Every row comes from one small tree of marks. The marks that hang from a mark follow it in brackets, in the order of their numbers. Every link used is in the known rows. Which tree was each row made from?
Known rows:
z_768{z_314{z_198{z_696}} z_561}: [ 1.23 -0.28  0.05 -0.26 -0.06  0.80  0.51  0.84 -0.40 -0.12 -1.76  3.86
 -2.75  2.74 -3.70 -2.82  4.36 -0.64  1.91 -0.46  0.06  1.44 -1.24  1.91
 -1.12  2.14 -0.65 -0.06 -0.18  2.72  2.40  3.02]
z_139{z_696{z_198 z_768{z_561{z_842{z_314}}}}}: [ 2.65  1.90 -1.27  1.72 -2.20 -1.81 -1.36  1.59 -0.11 -2.57  2.01  0.90
 -0.69 -0.68 -2.88 -0.89 -1.08 -2.22  0.05 -3.54  0.01 -1.25  1.27 -2.83
 -0.91 -0.18  1.39 -2.50 -1.22 -0.13  0.12  1.93]
z_696{z_139 z_768{z_314{z_198} z_561} z_842}: [ 2.60 -0.07 -0.33  1.62  3.40 -0.93 -1.81  2.55 -1.28 -2.02  1.46  2.77
 -0.34 -1.29 -3.07 -3.55  0.97 -3.23  3.36 -5.72  1.52  0.19  1.66 -4.53
 -1.70  1.27 -0.09 -1.41 -1.03  3.10  2.16 -0.69]
z_314{z_198{z_561{z_768} z_696{z_139 z_842}}}: [ 0.31 -0.84  0.27  2.43  0.63 -1.49 -3.70 -0.18  1.25 -4.07 -1.48  3.28
 -4.74 -1.01 -0.12 -3.25  2.45 -1.26  1.37 -1.87  1.57 -1.07  3.26 -2.11
  1.82  3.34  0.56  1.67 -2.07  2.06 -1.08  0.87]
z_561{z_768}: [ 0.17  0.80  0.61  2.60 -0.11  0.06 -1.87 -0.25  0.48 -0.83 -0.83  1.45
 -1.55  0.72  0.37 -2.56  0.21  1.41  0.84 -2.84  0.45  0.67  1.09 -2.21
  0.19  1.41  0.30  0.08 -1.30 -1.25  1.01  0.15]
z_768{z_561{z_842{z_314{z_198{z_696}}}}}: [ 0.58 -0.86  0.24  0.91 -1.85  0.04 -0.35 -0.57  0.62 -1.76 -1.98  0.65
 -2.54  1.51 -2.63 -1.71  3.48 -0.23 -0.38 -0.53  0.84 -0.07 -0.17  0.39
 -0.87 -0.17 -0.03  0.41 -0.61  1.60  0.82  2.93]
z_198{z_696{z_139 z_768}}: [ 0.67 -0.59 -2.25  1.45  0.52 -1.91 -1.04  2.51 -1.21 -2.68 -0.87  0.73
 -2.22  0.81 -0.31 -1.83 -0.49 -3.23 -0.91 -2.88  2.83 -1.24  3.64 -2.46
  1.99  0.92  0.75 -1.53 -2.17  2.34 -0.29  0.07]
z_198{z_314 z_696}: [ 1.19 -0.95 -0.49  0.53 -0.64  1.24 -1.47  1.94  1.49 -1.94 -1.55  2.61
 -3.90  0.68 -0.43 -0.49  2.44 -1.58 -2.49  1.03  1.44 -0.06  1.35  0.70
  1.91  2.81  1.01  0.54 -2.10  0.05  0.25  1.64]
z_314{z_198{z_561{z_768}}}: [-0.33 -0.46  0.97  2.22 -0.58 -0.75 -3.40 -1.26  0.88 -2.82 -1.90  2.07
 -3.49 -0.21 -0.91 -2.77  2.50  0.04  2.79 -1.09  0.55 -0.02  2.25 -1.16
  1.00  3.08  0.60  1.95 -1.32  0.78 -0.57 -0.07]
z_768{z_314 z_561}: [ 1.43  0.70  1.01 -0.50 -0.84  1.14  1.43  0.91 -1.28  1.44 -1.42  3.45
 -0.78  2.32 -3.32 -2.24  2.36 -0.21  1.67 -0.90 -0.42  1.91 -1.88  1.23
 -1.73  0.72 -0.63 -0.35 -0.18  1.54  4.01  2.53]
z_139{z_696{z_198 z_842{z_561{z_768}}}}: [ 1.71  2.50 -0.76  1.73 -0.59 -1.73 -2.59  0.97  0.77 -2.64  1.81  2.38
 -0.48 -3.09 -0.94 -1.24 -0.96 -0.63 -0.68 -3.47  0.79 -2.03  1.36 -2.74
 -1.02  0.43  2.20 -1.43 -1.79 -2.13  0.77  1.82]
z_696{z_139 z_198 z_768 z_842{z_561}}: [ 3.32 -1.01 -1.73  2.99  2.85 -2.66 -2.83  3.18 -1.39 -4.06  2.47 -0.29
  1.83 -4.62 -1.99 -1.00 -2.17 -3.43  0.54 -7.80  1.21 -2.97  5.48 -7.23
 -0.63  0.21  1.61 -2.02 -2.70  1.60  0.89 -2.65]
z_198{z_561{z_768{z_314}}}: [ 1.16  0.60  2.17  2.27 -2.11  0.19 -1.70 -0.62  0.72 -1.46 -1.61  4.11
 -3.25 -0.23 -0.76 -1.98  0.24  0.35  2.29 -1.14 -1.17  1.51  1.51 -1.18
  0.36  2.86  0.32  1.39 -1.60  0.64  2.19  0.86]
z_139{z_696{z_198 z_842{z_314}}}: [ 1.58  2.04 -0.83  0.91 -0.35 -1.26 -1.31  0.95  1.00 -2.52  1.68  1.91
 -0.05 -2.59 -1.37 -0.44 -1.47 -0.53 -0.88 -3.72  1.08 -2.16  0.96 -2.17
 -0.47 -0.64  1.41 -1.60 -1.82 -2.15  0.37  2.16]
z_139{z_696{z_198{z_314 z_561{z_842}}}}: [ 2.76  2.27  0.30  1.44 -2.88 -1.24 -2.55  1.32  0.75 -2.67  1.55  2.91
 -1.89 -1.35 -1.08 -0.89 -0.38 -2.37 -0.01 -0.55 -0.22 -0.56  1.63 -1.54
  0.91  1.57  1.42 -0.34 -1.98 -1.57 -0.10  2.80]
z_139{z_696{z_768{z_314}}}: [ 1.26  2.92 -1.63  0.75 -0.78 -1.12 -1.38  1.73 -0.95 -1.90  1.41  2.45
 -1.27  0.34 -1.80 -1.57 -0.80 -2.11  1.36 -2.09  1.04  0.58  0.27 -1.19
 -1.03  0.66  1.59 -2.83 -0.94 -0.73  1.27  1.24]
z_696{z_198}: [ 1.49 -0.36 -0.34  1.03 -0.34 -0.97 -0.38  1.67 -0.54 -0.96  0.04 -0.01
  1.12 -1.05 -0.97 -0.42 -1.01 -0.59  0.33 -3.58  0.51 -1.36  2.97 -1.82
  1.08  0.10  0.02 -0.07 -2.09 -0.56  0.17  0.16]
z_768{z_314{z_198{z_696}} z_561{z_842}}: [ 1.94 -0.60  0.01  0.27 -0.87  0.77 -0.20  0.75  0.02 -1.30 -0.86  3.89
 -3.45  2.72 -3.56 -3.06  5.43 -1.11  2.40  0.19 -0.09  2.20 -0.93  2.07
 -1.72  1.50 -0.92 -0.04 -0.40  2.43  2.00  3.87]
z_842{z_314 z_561{z_768}}: [-0.65 -1.13 -1.25  2.63 -0.33  0.66 -1.91 -2.74  0.21 -3.75 -2.53 -0.89
 -1.87 -0.17 -2.38  0.59  1.11  2.92 -2.33 -2.32 -0.88 -1.22  1.02 -1.26
 -1.78  0.36  2.68 -1.63 -1.16 -0.50  2.46 -0.51]
z_842{z_314{z_198{z_696}} z_561}: [-1.55 -2.55 -2.83  1.26  0.36  0.09 -1.93 -2.34  0.00 -5.29 -3.17 -1.26
 -2.99  0.00 -3.24  1.00  3.13  1.33 -2.58 -0.75  0.54 -2.25  1.55  0.79
 -0.97  0.58  2.85 -1.28 -1.30  1.03  0.87 -0.09]
z_768{z_314{z_198{z_696{z_139}}} z_561{z_842}}: [ 2.16 -0.43 -0.26  0.55 -0.36  0.42 -0.36  0.74 -0.62 -1.54 -0.77  3.68
 -3.34  3.02 -3.35 -3.44  5.06 -1.78  2.40 -0.21  0.09  2.06 -0.49  1.24
 -1.15  1.54 -1.12 -0.40 -0.58  2.84  2.10  3.80]

Which tree is each row?
[ 2.45  0.23 -0.97  1.55  3.76 -0.90 -1.65  3.05 -1.45 -2.40  2.02  2.45
  0.30 -1.78 -1.43 -2.54 -0.95 -3.17  2.85 -6.15  1.96  0.40  2.62 -4.75
 -1.21  0.48  0.19 -2.02 -1.89  1.49  2.29 -1.59]  z_696{z_139 z_768{z_314} z_842}
[ 1.47 -1.81 -0.49  2.19 -3.28 -0.85 -1.81  0.50  1.81 -5.24 -1.78  2.20
 -5.34 -0.85 -1.48  0.10  0.97 -2.19 -0.36 -0.70  0.46 -0.31  3.81 -0.89
  0.55  1.54  1.07  0.49 -2.41  2.76 -0.13  1.40]  z_198{z_561{z_842{z_314}} z_696{z_768}}
[ 2.19  0.45  1.02 -0.04 -1.50  1.16  0.77  0.76 -0.63  0.23 -0.55  3.41
 -1.48  2.33 -3.16 -2.37  3.44 -0.68  2.26 -0.34 -0.48  2.90 -1.55  1.33
 -2.36  0.28 -0.96 -0.26 -0.22  1.17  3.67  3.44]  z_768{z_314 z_561{z_842}}
[ 3.64 -0.76  2.21  1.53 -0.28  0.20 -2.35  2.16  2.52 -2.23  0.80  3.49
 -0.70 -4.97 -1.16 -0.09 -0.14 -1.38  0.51 -3.04 -0.30 -1.47  3.16 -3.18
  0.42  2.34  0.54  2.41 -2.85 -0.51  0.92  0.12]  z_696{z_198{z_314 z_561} z_842}
[ 0.86  1.94 -0.89  1.43 -0.27 -1.34 -2.75  0.36  1.12 -4.01  1.04  2.29
 -2.12 -2.55 -1.96 -1.04 -0.44 -1.45  0.78 -3.05  1.42 -1.37  1.06 -2.57
 -1.37  0.70  2.18 -1.36 -1.44 -0.45  0.20  0.62]  z_139{z_696{z_768 z_842{z_314{z_198{z_561}}}}}
[ 2.09  2.39 -0.61  0.99 -1.55 -1.13 -1.89  1.80  0.19 -1.71  1.56  2.09
 -0.73 -0.73 -1.07 -0.86 -0.66 -1.89 -0.70 -1.38  0.38 -1.01  1.05 -1.43
  0.92  1.12  1.43 -1.25 -1.72 -2.13 -0.01  2.25]  z_139{z_696{z_198{z_314}}}
[ 4.06 -0.20  1.39  3.58 -0.54 -1.15 -2.93  1.59 -0.51 -2.34  0.74  2.25
 -1.16 -1.33 -0.62 -2.02 -1.34 -2.75  0.36 -3.51 -1.29 -0.87  4.54 -5.29
  3.31  3.16  0.05  0.66 -2.75  0.69  0.29  0.12]  z_696{z_139 z_198{z_314 z_561{z_768}}}
[ 2.58  1.72 -1.06  2.17 -2.68 -2.10 -2.14  1.43  0.21 -3.77  1.72  1.55
 -1.46 -1.74 -2.16 -0.41 -1.79 -2.47  0.60 -3.09 -0.19 -1.17  2.57 -3.01
 -0.17  0.63  1.68 -1.87 -1.85 -0.30 -0.29  1.28]  z_139{z_696{z_198{z_561{z_842{z_314}}} z_768}}
[ 3.68 -0.47  0.45  1.93  2.64 -0.74 -2.37  3.03  0.10 -2.12  2.13  1.77
  1.15 -3.45 -0.51 -1.60 -1.01 -2.83 -0.09 -5.22  1.11 -1.87  3.74 -5.25
  1.61  1.14  0.01  0.01 -3.01 -0.39  0.52 -0.20]  z_696{z_139 z_198{z_314} z_842}
[-0.12 -1.58 -0.65  1.56 -0.67 -1.38 -2.84  0.33  0.76 -4.02 -2.15  1.99
 -4.41 -0.37 -1.53 -1.74  2.61 -1.87  1.77 -0.72  1.50 -0.95  3.24 -0.60
  1.19  3.09  1.09  1.35 -1.68  2.58 -1.36 -0.01]  z_314{z_198{z_561 z_696{z_768}}}
[ 2.88  2.23 -1.92  1.31  0.13 -1.58 -2.22  2.45 -0.02 -3.13  2.91  2.73
 -0.19 -3.12 -2.61 -0.57 -1.05 -2.04  0.89 -4.28  0.28 -1.25  1.51 -2.83
 -2.22  0.64  2.11 -2.75 -1.58 -0.74  1.64  0.63]  z_139{z_696{z_198 z_768{z_314} z_842{z_561}}}
[ 0.52 -1.46 -1.08  1.61  2.56 -0.03 -2.30  0.81  1.50 -3.98  0.24  0.20
 -0.91 -3.10 -2.56 -0.31  0.73 -0.30  1.42 -5.28  1.75 -1.32  2.01 -3.38
 -2.18  0.33  1.22 -0.77 -1.54  0.56  0.38 -2.32]  z_696{z_768 z_842{z_314{z_198}}}
[ 2.94  2.60  1.07  2.01 -1.49 -1.00 -3.12  1.57  2.08 -2.43  2.04  4.27
 -1.86 -3.34 -0.81 -1.45 -0.91 -1.39  0.02 -2.38 -0.09 -1.19  1.34 -3.07
  0.20  2.12  1.47  0.14 -2.16 -1.96  0.43  2.29]  z_139{z_696{z_198{z_314 z_561{z_768}} z_842}}
[ 3.00 -1.15 -0.83  1.93 -0.32 -0.03 -2.12  2.98  0.29 -2.84 -0.22  2.17
 -3.93  1.01 -1.68 -1.77  2.09 -4.23 -1.68 -0.90  1.32  0.02  2.30 -2.44
  1.59  2.78  0.75 -0.58 -2.09  2.49  0.17  1.30]  z_198{z_314 z_696{z_139 z_768{z_561{z_842}}}}
[ 2.16 -1.24 -0.76  1.16  0.85  1.06 -2.29  3.30  2.46 -3.13 -0.12  3.06
 -3.67 -1.87 -1.07 -0.32  1.92 -2.44 -1.53 -1.47  1.84 -0.59  1.98 -1.60
  0.23  3.00  1.42  0.26 -2.44  0.64  0.37  0.06]  z_198{z_314 z_696{z_768 z_842}}
[ 2.30 -0.46 -1.28  2.37  1.60 -1.42 -2.47  1.86 -2.35 -3.58  0.99  1.56
 -1.70  0.69 -2.22 -2.83  0.64 -3.85  3.84 -3.70  0.72  1.28  3.39 -3.63
  0.13  1.82  0.13 -2.02 -1.61  2.72  0.96 -1.19]  z_696{z_139 z_768{z_314{z_198{z_561{z_842}}}}}
[ 2.02  2.29 -1.66  1.53 -1.18 -2.24 -1.67  2.35 -0.61 -2.19  2.09  0.95
 -0.14 -1.26 -1.61 -0.93 -2.11 -2.48  0.46 -3.70  0.83 -1.34  2.04 -3.01
 -0.02  0.38  1.63 -2.48 -1.56 -0.88 -0.38  0.79]  z_139{z_696{z_198 z_768}}
[ 1.92 -0.88 -0.59  2.04  1.35  0.37 -3.17  1.91  1.35 -3.55 -0.55  3.22
 -3.79 -1.28 -0.17 -1.47  2.11 -2.11 -2.84 -1.09  1.63 -1.08  2.30 -2.10
  1.22  3.01  1.76  0.05 -2.58  0.54  0.99  1.12]  z_198{z_314 z_696{z_139 z_842{z_561{z_768}}}}
[ 2.78  2.64  0.12  1.96 -2.69 -1.63 -2.05  1.02  0.34 -2.44  1.70  3.61
 -1.97 -0.72 -1.08 -1.70 -0.83 -1.45  1.14 -1.93 -0.75  0.02  1.54 -1.75
  0.19  1.29  0.82 -1.08 -1.75 -1.36  0.63  3.04]  z_139{z_696{z_198{z_561{z_768{z_314} z_842}}}}
[ 1.29 -0.89 -0.44  0.50 -0.33  0.50 -1.24  0.54  0.21 -2.82 -1.20  4.15
 -3.95  1.31 -2.11 -1.85  3.59 -1.21  2.90  0.20 -0.03  1.80  1.06  1.71
 -0.15  2.48 -0.25  0.21 -1.38  1.54  1.33  2.01]  z_768{z_314{z_198{z_561{z_842} z_696}}}
[ 0.65 -0.25  0.88  0.81 -2.16  0.25  0.07 -0.68  0.18 -0.89 -1.69  0.32
 -1.29  1.40 -2.58 -1.48  2.41  0.04 -0.21 -0.88  0.52  0.41 -0.42  0.03
 -1.33 -0.98 -0.12  0.24 -0.65  0.86  1.78  2.62]  z_768{z_561{z_842{z_314}}}
[ 0.83 -0.96 -0.17  3.94 -0.28  0.66 -3.17 -1.71  1.97 -4.29 -0.24  0.61
 -3.52  1.03 -0.86 -2.18  2.86  1.66  1.20 -2.46 -0.49  1.29  1.37 -1.96
 -0.99  0.90 -0.09 -0.66 -1.25 -1.16 -0.13  1.17]  z_561{z_768 z_842{z_314{z_198}}}
[-0.87 -1.44 -1.53  0.60  1.40 -0.74 -2.65  0.18  0.90 -3.70 -1.76  1.27
 -3.09 -0.84 -1.01 -1.75  3.56 -0.49  0.23 -1.04  2.63 -1.57  2.07  0.24
  0.25  1.78  1.17  0.59 -1.63  0.89 -0.77  0.54]  z_314{z_198{z_696{z_842{z_561}}}}
[ 2.76  2.34  0.78  1.10 -1.45 -1.10 -2.70  1.70  1.71 -2.51  1.88  3.84
 -1.43 -3.39 -1.05 -0.90 -0.83 -1.99 -0.25 -1.88  0.36 -1.38  1.49 -2.38
  0.29  1.54  1.53  0.11 -2.18 -1.81  0.41  2.23]  z_139{z_696{z_198{z_314 z_561} z_842}}
[ 2.33 -0.25  1.36  2.65 -1.94 -1.09 -1.59  0.88  0.51 -1.49 -0.34  1.83
 -0.79 -1.76 -0.88 -0.90 -1.33 -0.41  1.14 -3.48 -1.11 -0.95  3.58 -3.02
  1.38  1.85  0.14  1.21 -2.25  0.15  0.27  0.41]  z_696{z_198{z_561{z_768}}}
[ 1.44  0.22 -0.75  2.05  3.18 -1.91 -2.40  2.51 -1.04 -2.72  1.42  0.59
  0.69 -2.61 -0.61 -2.42 -1.59 -3.22  1.52 -6.23  3.07 -1.13  3.56 -5.80
 -0.32  0.07  0.83 -1.30 -2.11  1.13  0.97 -2.14]  z_696{z_139 z_768 z_842}
[ 2.41 -0.12  0.58  2.29 -0.63 -2.62 -1.29  1.50 -1.90 -1.89  0.01  0.83
  0.37 -1.32 -0.60 -1.73 -2.28 -3.06  0.66 -4.00  0.29 -1.74  5.02 -4.29
  3.05  1.00  0.00  0.30 -2.67  1.42  0.09  0.24]  z_696{z_139 z_198{z_561}}
[ 2.33  2.39 -1.22  1.38 -0.10 -2.12 -2.22  2.71  0.61 -2.57  2.86  1.91
  0.13 -3.19 -1.47 -1.10 -2.08 -2.28  0.56 -4.74  1.44 -1.75  1.98 -3.80
 -0.83  0.22  1.59 -1.93 -1.85 -1.33  0.08  0.63]  z_139{z_696{z_198 z_768 z_842}}
[ 0.89 -0.75  1.26  2.57 -1.70 -0.10 -1.88 -0.42  3.27 -3.72 -2.31  4.47
 -5.27 -2.23 -0.17 -0.99  0.45  0.52 -1.15 -1.93  0.31 -1.19  2.50 -1.55
  0.83  2.59  0.96  1.82 -2.45  1.52  0.72  1.83]  z_198{z_561{z_768} z_696{z_842{z_314}}}
[ 0.28 -0.17 -0.18  1.30  2.94 -0.68 -1.21  0.07 -0.41 -2.56 -0.20  0.58
  0.27 -1.71 -0.44 -1.63 -0.83 -0.73 -0.77 -4.66  2.54 -1.72  2.12 -3.56
  0.40 -1.06  0.42 -0.86 -2.05  0.04  1.34 -0.09]  z_696{z_139 z_842{z_314}}
[ 2.25  0.37  0.47  2.99 -0.58  1.04 -2.11  0.17  0.94 -2.24  0.83  3.30
 -2.80  1.64 -0.32 -2.90  2.33  0.75  2.72 -1.97 -0.88  3.30  0.62 -1.20
 -1.62  1.33 -0.89 -0.87 -1.13 -1.25  1.94  2.03]  z_561{z_768{z_314} z_842}
[ 1.37  2.63 -1.64  0.79  0.15 -1.07 -2.32  1.53 -0.11 -2.93  1.84  3.03
 -1.17 -2.14 -2.15 -1.18 -0.11 -1.65  0.81 -2.81  1.39 -0.28  0.33 -1.76
 -2.73  0.48  2.52 -2.57 -1.20 -0.87  2.17  0.82]  z_139{z_696{z_768{z_314} z_842{z_561}}}
[ 3.35 -0.62  0.69  3.85 -1.02 -2.20 -2.21  0.54 -0.66 -3.34  0.67  0.99
 -0.87 -1.08 -0.68 -1.94 -1.76 -2.04  0.76 -4.63 -0.90 -1.07  5.02 -5.14
  2.39  1.00 -0.25 -0.22 -2.72  1.02 -0.11  0.89]  z_696{z_139 z_198{z_561{z_768 z_842{z_314}}}}
[ 1.41  2.66 -1.18  0.71 -0.99 -1.29 -1.44  1.43 -0.85 -1.60  1.13  2.77
 -1.83  0.85 -2.91 -2.33  0.68 -2.15  1.76 -1.82  0.79  0.45 -0.49 -1.00
 -1.35  1.20  1.39 -2.26 -0.41  0.27  1.21  1.84]  z_139{z_696{z_768{z_314{z_198} z_561}}}
[ 2.24  2.19 -0.08  2.25 -2.84 -1.69 -2.16  0.19  0.78 -3.03  1.20  2.40
 -1.95 -1.19 -1.17 -1.06 -1.24 -0.94 -0.07 -2.26 -0.54 -0.99  1.77 -2.20
  0.45  0.78  1.30 -1.01 -1.85 -1.43 -0.18  2.86]  z_139{z_696{z_198{z_561{z_768 z_842{z_314}}}}}
[-0.89 -1.57 -0.25  1.27 -0.24  0.38 -1.41 -2.09  0.77 -3.66 -2.69 -0.01
 -2.55 -0.05 -2.31 -0.18  1.72  1.07  0.15 -1.30  0.27 -0.96  1.52 -0.20
  0.32  0.90  1.01  0.36 -1.33  0.62  0.16 -0.12]  z_842{z_314{z_198{z_561}}}
[ 1.19 -0.90 -0.56  1.81 -0.64 -0.50 -1.44  0.72 -0.12 -2.40 -0.48 -0.42
 -1.44  0.37 -3.22 -1.44  1.75 -1.43  1.54 -2.97  0.69  0.20  1.26 -2.20
 -1.87  0.33  0.58 -0.76 -0.72  1.90  0.64 -0.37]  z_696{z_768{z_561{z_842{z_314{z_198}}}}}
[ 1.91 -0.26 -0.76  2.44  0.25 -1.73 -1.28  1.30 -2.14 -2.39  0.27 -0.70
 -0.44  0.95 -2.42 -2.57 -0.20 -3.28  0.86 -4.38  1.39 -0.17  2.52 -4.51
 -0.22 -0.34  0.35 -1.93 -1.16  2.73  0.96 -0.43]  z_696{z_139 z_768{z_561{z_842{z_314}}}}
[ 0.59  1.86 -1.61  1.19  0.51 -1.25 -2.62  0.80  0.88 -3.65  1.36  1.64
 -1.49 -2.13 -1.92 -1.15 -0.41 -1.19  0.45 -3.49  1.80 -1.41  0.70 -2.46
 -1.50  0.11  2.00 -2.07 -1.30 -1.02  0.10  0.46]  z_139{z_696{z_768 z_842{z_314{z_198}}}}
[ 0.10 -0.48 -1.56  0.93  1.29 -1.59 -1.49  1.38 -0.31 -3.09 -1.29  1.63
 -2.06 -1.25  0.14 -1.54  0.69 -1.73 -2.29 -2.19  3.26 -2.20  2.90 -1.50
  1.01  0.37  1.47 -0.48 -2.32  1.31  0.91  1.25]  z_198{z_696{z_139 z_842{z_561}}}
[ 3.00  1.78 -1.40  1.77 -0.16 -1.39 -3.24  2.56  0.87 -3.55  2.78  2.08
 -0.61 -3.86 -2.20 -0.35 -0.73 -2.48 -0.49 -3.60  0.58 -1.78  1.94 -3.57
 -1.53  1.32  2.74 -1.86 -1.98 -1.34  0.70  0.37]  z_139{z_696{z_198{z_314} z_768 z_842{z_561}}}
